Each row comes from the steps of one walk. Every step used is in the known rows, and no mark comes twice. Write the walk behind each row, first mark first.
In the rows, zero is written as 128.
Known rows
vizefa -> vore: [114 126 137  95 140  88 139 113 156 128 118 151 138 117 124  90 130 124
 191 135 141 176 125]
boti -> perem -> butor: [113 129 138  75  99  95 155  97 157 135 127 187 117 115 133 145  99 161
 201 119 142 119 127]
perem -> povak -> vizefa -> vore -> boti: [124 131 152  84 144  73 130 114 163 133 117 142 174 112  92  82 112 130
 183 156 159 157 133]
vizefa -> vore -> boti -> perem: [124 132 141  95 136  90 140 128 155 130 111 159 157 120 119 112 124 150
 181 125 147 170 126]
boti -> zesas -> butor -> perem -> povak -> vizefa: [113 120 173  70 165  76 137  81 168 136 130 192 132 121  95 125  95 141
 189 148 160  86 146]
vizefa -> povak: [119 130 146  83 111 102 133 115 166 148 122 158 117 109 115 104 111 156
 195 118 148 153 135]
vore -> vizefa -> povak: [128 133 143  96 105  97 131 119 162 142 122 151 102 103 114  93 119 131
 184 119 141 171 134]
seme -> vore -> boti -> zesas: [119 122 137  86 105  80 142 188 151 132 115 174 115 113 132 113 135 155
 185 125 144 204 136]
seme -> vore -> vizefa -> povak -> perem -> boti: [113 134 136 104 164  83 148 121 145 128 115 157  82 113 114 125 109 125
 192 103 134 144 158]
perem -> povak -> zesas -> boti: [111 121 128  89 163  76 150  97 162 140 130 182 128 129 113 117 103 141
 209 107 125  94 153]
zesas -> povak -> vizefa: [104 130 153  74 141  88 133  76 162 143 123 163 153 106  94  95 115 129
 216 134 159 140 121]
zesas -> povak -> vizefa -> vore: [101 132 150  86 161  81 137  59 158 132 116 153 168 112  89  78 118 112
 206 141 157 156 118]
povak -> vizefa -> vore: [112 131 145  83 148  82 140  83 156 123 120 144 149 112 104  89 124 120
 198 149 157 178 122]
povak -> zesas -> butor -> perem: [104 118 151  89 136  91 149 100 153 126 130 188  99 129 143 127 115 146
 211 116 144  74 146]
butor -> perem -> povak -> vizefa -> vore -> boti: [127 128 165  90 138  72 116 107 157 130 116 146 180 120  79 100 114 131
 183 155 162 114 131]
butor -> perem -> boti -> zesas: [131 120 153  77 154  75 130 120 155 125 122 189 115 125 102 137 110 163
 194 120 141 109 138]
seme -> vore -> boti -> zesas -> butor -> perem -> povak: [110 116 163  91 140  79 134 161 156 137 120 195 121 125 127 124 119 152
 175 134 147 119 154]
povak -> vizefa -> vore -> boti -> zesas: [129 130 145  77 140  73 142 123 155 123 113 156 155 113  96  93 117 139
 184 144 158 192 123]
zesas -> butor -> perem -> boti: [110 123 161  80 172  96 133  95 151 125 128 189 117 123 128 130 119 152
 198 123 146  78 145]
butor -> perem -> povak: [120 118 159  91 122  82 118 122 167 144 126 167 139 121 105 119 112 142
 193 136 145  93 139]
seme -> vore: [102 123 136  92 114  89 140 148 151 132 122 160 110 112 141 106 142 136
 200 130 142 193 134]
boti -> vore -> vizefa -> povak: [148 133 128  87 117  93 113 109 154 128 123 156 118  95 106 102 131 123
 184 112 147 173 133]
butor -> perem -> povak -> vizefa -> vore -> boti -> zesas: [134 124 164  84 145  61 124 114 161 128 115 162 170 124  72 105 103 139
 176 152 160 123 133]
butor -> perem: [118 121 152  89 111  94 121 122 155 134 124 165 129 119 117 125 128 144
 201 127 146 118 127]

Write each row's walk
[110 134 127  79 129  96 171  53 151 135 126 203 106 128 116 154  78 179
 211  81 129  71 145]
vizefa -> povak -> zesas -> boti -> perem -> butor
[153 127 135  87 148  78 102 107 140 106 125 171 127 108 100 128 139 123
 191 116 144 118 134]
butor -> perem -> boti -> vore -> vizefa
[127 133 157  73 135  80 132 112 170 144 122 163 164 113  91 124 100 161
 192 141 163 137 137]
vore -> boti -> perem -> povak -> vizefa
[110 130 138  80 112 101 157  94 154 146 122 174 106 113 120 145  77 150
 205 103 140  76 143]
vizefa -> povak -> perem -> butor
[138 129 112  90 156  92 117  98 137 118 126 170 140 102 108 117 150 106
 192 103 131 159 128]
zesas -> boti -> vore -> vizefa
[103 126 152 110 119  88 149 109 147 122 124 177  64 123 140 111 122 131
 194 111 141 118 156]
seme -> vore -> vizefa -> povak -> zesas -> butor -> perem
[115 122 147  69 188  86 155 111 159 128 127 201 100 118 132 119 107 156
 189 121 140 130 149]
perem -> boti -> zesas -> butor
[107 118 167  88 148  92 128 103 165 143 130 183 130 123 124 119 110 138
 190 136 147  74 147]
zesas -> butor -> perem -> povak
[118 137 124  93 123  90 168  57 147 130 127 196  91 123 114 143  84 154
 200  81 121  86 144]
vore -> vizefa -> povak -> zesas -> boti -> perem -> butor
[117 129 152  62 184  69 141  73 162 132 121 187 142 112  77 108  97 148
 209 127 154 133 132]
perem -> boti -> zesas -> povak -> vizefa
[131 125 138  89 133  79 140 153 155 129 111 164 143 117 116  96 122 143
 176 129 142 188 128]
vizefa -> vore -> boti -> zesas
[112 128 150  75 210  93 164  89 159 138 120 197  91 121 115 143  75 159
 192  98 141  83 165]
vizefa -> povak -> perem -> boti -> zesas -> butor
[126 130 148  98 149  78 135 125 167 139 113 161 166 123 106 108 108 148
 174 134 146 149 138]
vizefa -> vore -> boti -> perem -> povak
[141 132 128  81 177  83 142  76 150 109 129 187  84 108 124 110 110 137
 193  98 143 114 160]
perem -> boti -> vore -> vizefa -> povak -> zesas -> butor
[116 128 163  80 200  62 132  49 153 117 114 180 160 126  61 106 101 132
 199 134 155 103 126]
butor -> perem -> boti -> zesas -> povak -> vizefa -> vore
[123 122 174  69 151  78 131 112 163 139 125 189 148 119  95 123  98 153
 183 147 164  89 145]
vore -> boti -> zesas -> butor -> perem -> povak -> vizefa
[107 132 135 111 129  90 146 131 147 137 115 150  86 110 123 119 117 114
 191 108 136 158 149]
seme -> vore -> vizefa -> povak -> perem
[156 132 142  87 144  85 100  92 147 114 122 168 120 106  87 124 125 137
 185 108 149 114 139]
butor -> perem -> boti -> vore -> vizefa -> povak
[104 124 147  85 168  81 166  86 173 139 132 198 106 130 138 130  88 156
 200 117 140  87 160]
boti -> perem -> povak -> zesas -> butor
[139 134 119  85 112  93 137  88 142 126 124 171 106  99 112 143  94 117
 194  97 141  95 140]
boti -> vore -> vizefa -> povak -> perem -> butor
[117 127 154  73 138  77 132  98 171 143 129 155 145 109  96 101 106 134
 200 150 157 141 137]
perem -> povak -> vizefa
[111 133 131  88 160  96 157  68 158 139 122 187 115 130 108 140  96 173
 208  82 132 107 148]
vizefa -> povak -> zesas -> boti -> perem
[112 126 133 105 106  84 137 152 147 126 122 153  95 106 139  96 148 111
 189 130 135 209 132]
seme -> vore -> vizefa
[133 125 144  73 179  88 129  65 150 110 128 199 105 122 115 138 104 163
 206  97 154  55 159]
vizefa -> povak -> zesas -> butor -> perem -> boti -> vore
[113 118 140  95 157  76 136  91 156 136 129 186 133 137 102 134 105 144
 208 107 128  50 151]
butor -> perem -> povak -> zesas -> boti
[127 135 139  96 168  88 143 104 153 135 118 158  96 111 102 126  94 131
 191 100 134 110 153]
vore -> vizefa -> povak -> perem -> boti
[133 118 126  86 167  72 118  79 148 121 130 192 149 129  94 143 117 136
 210  99 135  53 149]
butor -> perem -> povak -> zesas -> boti -> vore
[136 131 128  87 143  91 140  85 153 118 129 180  89 105 132 103 116 126
 194 101 145 129 151]
boti -> vore -> vizefa -> povak -> zesas -> butor
[132 129 113  78 157  91 134  75 148 124 125 182 126 116 104 127 117 149
 212  83 137 113 145]
vizefa -> povak -> zesas -> boti -> vore
[115 130 141  96 129  94 159  96 161 134 128 174  72 113 139  95 105 133
 194 109 138 128 153]
vore -> vizefa -> povak -> zesas -> butor
